Each row comes from the steps of one path. Every step used is in the known rows, and no mark comes twice. Write the path behind each row, first mark first.
Known rows
matarus > feput > lefu > bopi > rakin: [ 31.1 -11.4 -12.1 -40.3 -14.8  -2.0  40.0 -42.7   9.9 -39.8  42.8  11.8
 -11.8 -12.2  32.4 -15.8 -16.8  50.6 -10.9  15.2]
rakin > bopi > sigi > feput > kuzuso > poni: [  9.6 -34.6 -19.4  -4.3 -16.4  12.6 -22.6 -47.3 -23.6 -11.7   5.5   5.0
  15.5 -17.3  10.0  32.4 -45.9  43.8 -40.0 -12.8]
feput > kuzuso: [ 15.6 -10.6  -0.8  -3.1  -4.3   3.8   5.4 -18.0 -14.8 -24.8  12.0   4.6
  -1.4  11.0  35.2  21.0   2.5  21.1 -18.4  -0.8]
kuzuso > poni > rakin: [ 10.3  44.6   9.0 -21.4   2.4   1.8  -8.8 -39.8  -4.4  15.5  13.8   7.8
  21.8  -5.4  27.5 -11.1 -26.9  27.6  -2.5  12.3]
kifed > rakin > bopi > sigi > feput > lefu: [ 20.9 -33.0 -56.6   3.0 -44.8  -0.5  18.0 -57.8 -11.4   3.6 -31.7  13.9
  -0.6 -15.5   0.2  11.9 -34.1  29.8 -33.8  19.9]
rakin > bopi > sigi > feput: [ -3.8 -29.8 -20.4  -0.5 -26.1 -13.5   2.3 -40.0 -10.1  -6.9 -26.4  -0.7
   5.9  -5.8   3.8  14.7 -50.7  21.3 -30.2  10.9]
sigi > feput > kuzuso: [ 30.1 -27.4  -7.9  14.7  -6.8 -12.7  12.6 -25.5  -3.5 -27.0  20.6   1.6
   4.0   4.2  48.1  15.5   5.5  36.5 -35.6 -12.8]
feput > lefu > kifed > rakin: [ 25.5 -26.6 -15.0  -8.7 -14.3   1.5  39.5 -43.1  13.2  -2.4 -14.4  31.9
  -5.6 -10.4  20.3  28.1  15.6  11.7 -22.3  23.8]
rakin > bopi > sigi: [-21.8  -8.2 -10.4 -14.8 -21.7   1.0  -1.0 -31.2 -22.0  -1.8 -31.5   3.5
  -0.5  -1.9  -8.9  20.8 -55.6   4.4 -18.8  23.8]
matarus > feput > rakin > bopi: [ 16.8  -5.8 -10.0 -13.6 -16.3 -19.1   6.4 -22.6 -13.1 -28.0  11.8  18.5
 -16.7  42.6  22.4  -1.8 -47.4  44.4   0.5  33.3]
sigi > feput > kuzuso > poni: [ 24.5 -15.9  -1.0  -1.2   7.5   4.6  -6.5 -33.3  -5.5 -13.5  24.7   1.4
  15.8 -12.1  50.7  13.4   0.3  52.5 -30.4 -16.7]
kifed > rakin > bopi: [ -0.4  -6.1 -42.2  -9.2 -22.9 -11.4  -5.7 -17.3   8.3   6.8 -46.3  14.8
  -9.0   8.0  18.6  20.2 -23.4  34.0  10.6  32.2]
kifed > rakin: [  5.3   4.3 -25.2 -10.4  -6.7 -10.7  14.7   2.0  16.6   6.0 -30.7  18.3
  -3.1  -8.1  36.3   2.6   3.8  22.1  -5.0  23.9]
sigi > feput > lefu > bopi: [ 31.3 -25.7  -5.2 -10.7  -6.6 -11.6  21.1 -70.3   5.0 -31.2  17.7  -2.0
   2.3 -26.7  31.9  -1.9 -21.6  42.7 -39.4   0.7]
lefu > kifed > rakin > bopi: [  8.0 -35.9 -32.9 -10.0 -20.3  -4.2   4.5 -32.0  20.5  -6.6 -41.3  34.0
  -7.2   7.0  15.6  37.0 -18.2  22.6  -3.8  25.3]
poni > rakin > bopi: [ 10.7  17.8 -14.9  -9.3 -28.5 -10.8  -6.5 -47.2 -11.6  -0.2  -9.6   4.2
  11.3  29.5   5.6   1.9 -46.6  25.8   5.7  19.6]
sigi > feput: [ 15.7 -12.5  -0.8   1.4  -3.6 -25.9  17.4 -28.1   9.1  -9.0  -6.0  -2.4
   6.0  -1.5  43.4  -0.6  -5.1  31.4 -19.5   9.6]
kuzuso > poni > rakin > bopi: [  5.4  30.2  -4.9 -24.0  -8.9   3.1 -25.9 -52.1 -12.1  10.1  -2.0  10.4
  20.4  12.6  12.6   0.5 -51.2  42.8  11.2  18.5]
matarus > feput: [  9.0  -5.8   2.4 -15.4  -2.2 -11.3  20.9   7.6  -7.7 -17.2   9.0   5.6
  -7.6  21.3  42.1 -14.5   3.4  29.8 -11.2   6.5]
rakin > bopi: [ -7.3  -9.2  -2.2 -12.2 -10.2  -4.5  -3.8 -21.3  -9.7  -8.5 -28.5  -0.3
  -2.0  16.3  13.9  17.9 -38.2  25.5   4.5  27.6]
matarus > feput > sigi: [  5.7  20.6  -0.7 -36.6  -6.4   0.1  15.2  -2.4 -29.2 -38.8  13.2  -5.2
  -4.8   3.6  39.0   0.1  -9.6  30.4 -24.1   9.3]

Which path is each row?
[ 32.4 -45.1 -28.5   4.9 -31.9  -4.6  47.7 -54.6  16.8  -0.4 -17.8  29.4
  -2.2 -33.1   8.1  18.2  -1.1   6.4 -58.8   4.0] => bopi > sigi > feput > lefu > kifed > rakin
[ -1.8  -8.1   0.6 -31.2 -11.6   9.7  19.6 -57.1 -19.9 -21.5   8.8  -1.1
  -0.7 -46.8  -4.5   6.3 -44.7   3.9 -50.7   6.5] => feput > lefu > bopi > sigi
[ 21.6 -44.0 -67.4   9.7 -42.4  -0.3  -2.3 -34.0  -1.3 -15.0 -20.9  14.6
   0.5  -5.9   9.4  30.6 -27.6  34.0 -38.1  -2.7] => kifed > rakin > bopi > sigi > feput > kuzuso
[ 10.5 -42.5 -38.8 -13.0 -40.8  14.1  21.9 -58.1  -5.7  -6.0 -37.1  33.8
  -6.6 -18.5 -20.2  39.1 -33.4  -0.9 -37.6  24.9] => feput > lefu > kifed > rakin > bopi > sigi
[  8.5  17.2 -18.7 -19.0 -30.7  29.5 -29.3 -52.5 -39.1   3.1  16.0  12.5
  22.5  -0.6  -7.3  20.2 -60.7  22.1 -25.8  -6.6] => feput > kuzuso > poni > rakin > bopi > sigi
[ 37.8  -3.3 -19.2   3.3 -21.5   3.6 -28.5 -67.7 -15.5 -12.6  24.8   7.7
  26.4  17.8  28.6  12.6 -42.8  65.2 -16.7 -12.6] => sigi > feput > kuzuso > poni > rakin > bopi
[  6.4 -31.2 -55.5  -0.3 -33.4 -12.8   4.9 -32.7   7.7   6.6 -46.3  12.5
   0.3 -12.4   9.4  15.2 -38.8  27.0 -26.8  19.1] => kifed > rakin > bopi > sigi > feput
[ 16.2 -59.4 -11.4   2.7 -33.6  -0.7  25.1 -74.3  -7.1 -18.4 -15.3  17.5
   0.5  -8.4 -10.9  32.4 -47.7   9.1 -52.4   7.5] => rakin > bopi > sigi > feput > lefu > kifed
[ 31.7  11.5 -10.7  -0.3 -19.7   7.0  -4.8 -51.7 -15.0   0.3  36.9  10.0
  28.6 -20.7  22.1  -1.7 -23.6  24.7 -47.3 -23.3] => bopi > sigi > feput > kuzuso > poni > rakin
[ 37.1 -62.7 -45.7   5.0 -34.6  -6.6  26.2 -68.1  18.0 -14.6 -25.4  31.2
  -2.8   1.1  17.9  30.6 -12.3  39.5 -23.5  17.9] => sigi > feput > lefu > kifed > rakin > bopi
[ 35.0 -19.5 -35.5  12.2 -51.3  -2.8  -8.8 -60.7 -20.8 -17.4  16.7   4.9
  15.9  14.6   4.7  12.3 -46.0  22.1 -41.4 -11.2] => poni > rakin > bopi > sigi > feput > kuzuso
[ 23.7 -39.0 -19.2  -0.9 -15.7  -1.9   2.0 -46.9  -0.5 -39.1  25.5   2.9
   2.0 -36.8  24.5  12.7 -29.2  24.4 -66.1 -26.0] => lefu > bopi > sigi > feput > kuzuso
[ 14.5 -60.1 -50.7   4.9 -36.2  -7.8   9.6 -44.4  27.7  -3.8 -40.6  31.0
  -1.0 -10.1   7.3  31.8 -31.6  17.4 -39.5  11.0] => lefu > kifed > rakin > bopi > sigi > feput
[ -6.0   4.3  -4.5 -13.4 -26.7  -9.0  -1.0 -38.5 -17.8  -6.0 -14.7  17.5
  -2.9   7.7 -12.8  16.7 -77.3   1.7 -17.5  38.8] => feput > rakin > bopi > sigi
[  8.6 -32.8 -19.9  -2.2 -34.8  -3.9  17.2 -62.2 -23.6  -7.1 -17.7  -2.8
   1.4  -8.6  -6.7  14.3 -53.0  24.0 -38.9  12.8] => rakin > bopi > sigi > feput > lefu
[ 16.9   2.8   0.5   3.4 -17.4 -27.9  25.0 -37.6   2.4  -5.0   5.4  10.4
   0.6  -9.6  20.3  -0.1 -41.6  10.1 -46.5  21.2] => bopi > sigi > feput > rakin
[  4.9 -13.6  -3.0   1.2  -9.7 -17.1  22.6 -26.2  -4.2   3.2 -10.1  -3.9
   7.2 -17.2  21.0   0.9 -22.6   6.0 -40.3   3.5] => bopi > sigi > feput
[  6.4 -22.9  -4.2 -13.2  -6.8 -14.7  11.9 -44.0   9.3 -22.1  -0.9  -0.9
   6.4 -44.2  21.0   0.3 -41.9  21.0 -54.3  -9.4] => lefu > bopi > sigi > feput
[ 37.3 -20.3 -10.2 -18.7 -19.1 -18.3  35.4 -71.4  34.4 -30.2  28.0   4.2
   2.5 -34.4  37.5  -1.9 -26.7  51.0 -20.7  14.4] => sigi > feput > lefu > bopi > rakin
[ 18.4 -10.2  -0.5 -10.9 -13.7 -28.3  14.9 -58.0  15.3 -25.3  16.0  14.5
   3.6 -34.4  15.6  -3.2 -62.7  23.6 -54.6   9.9] => lefu > bopi > sigi > feput > rakin
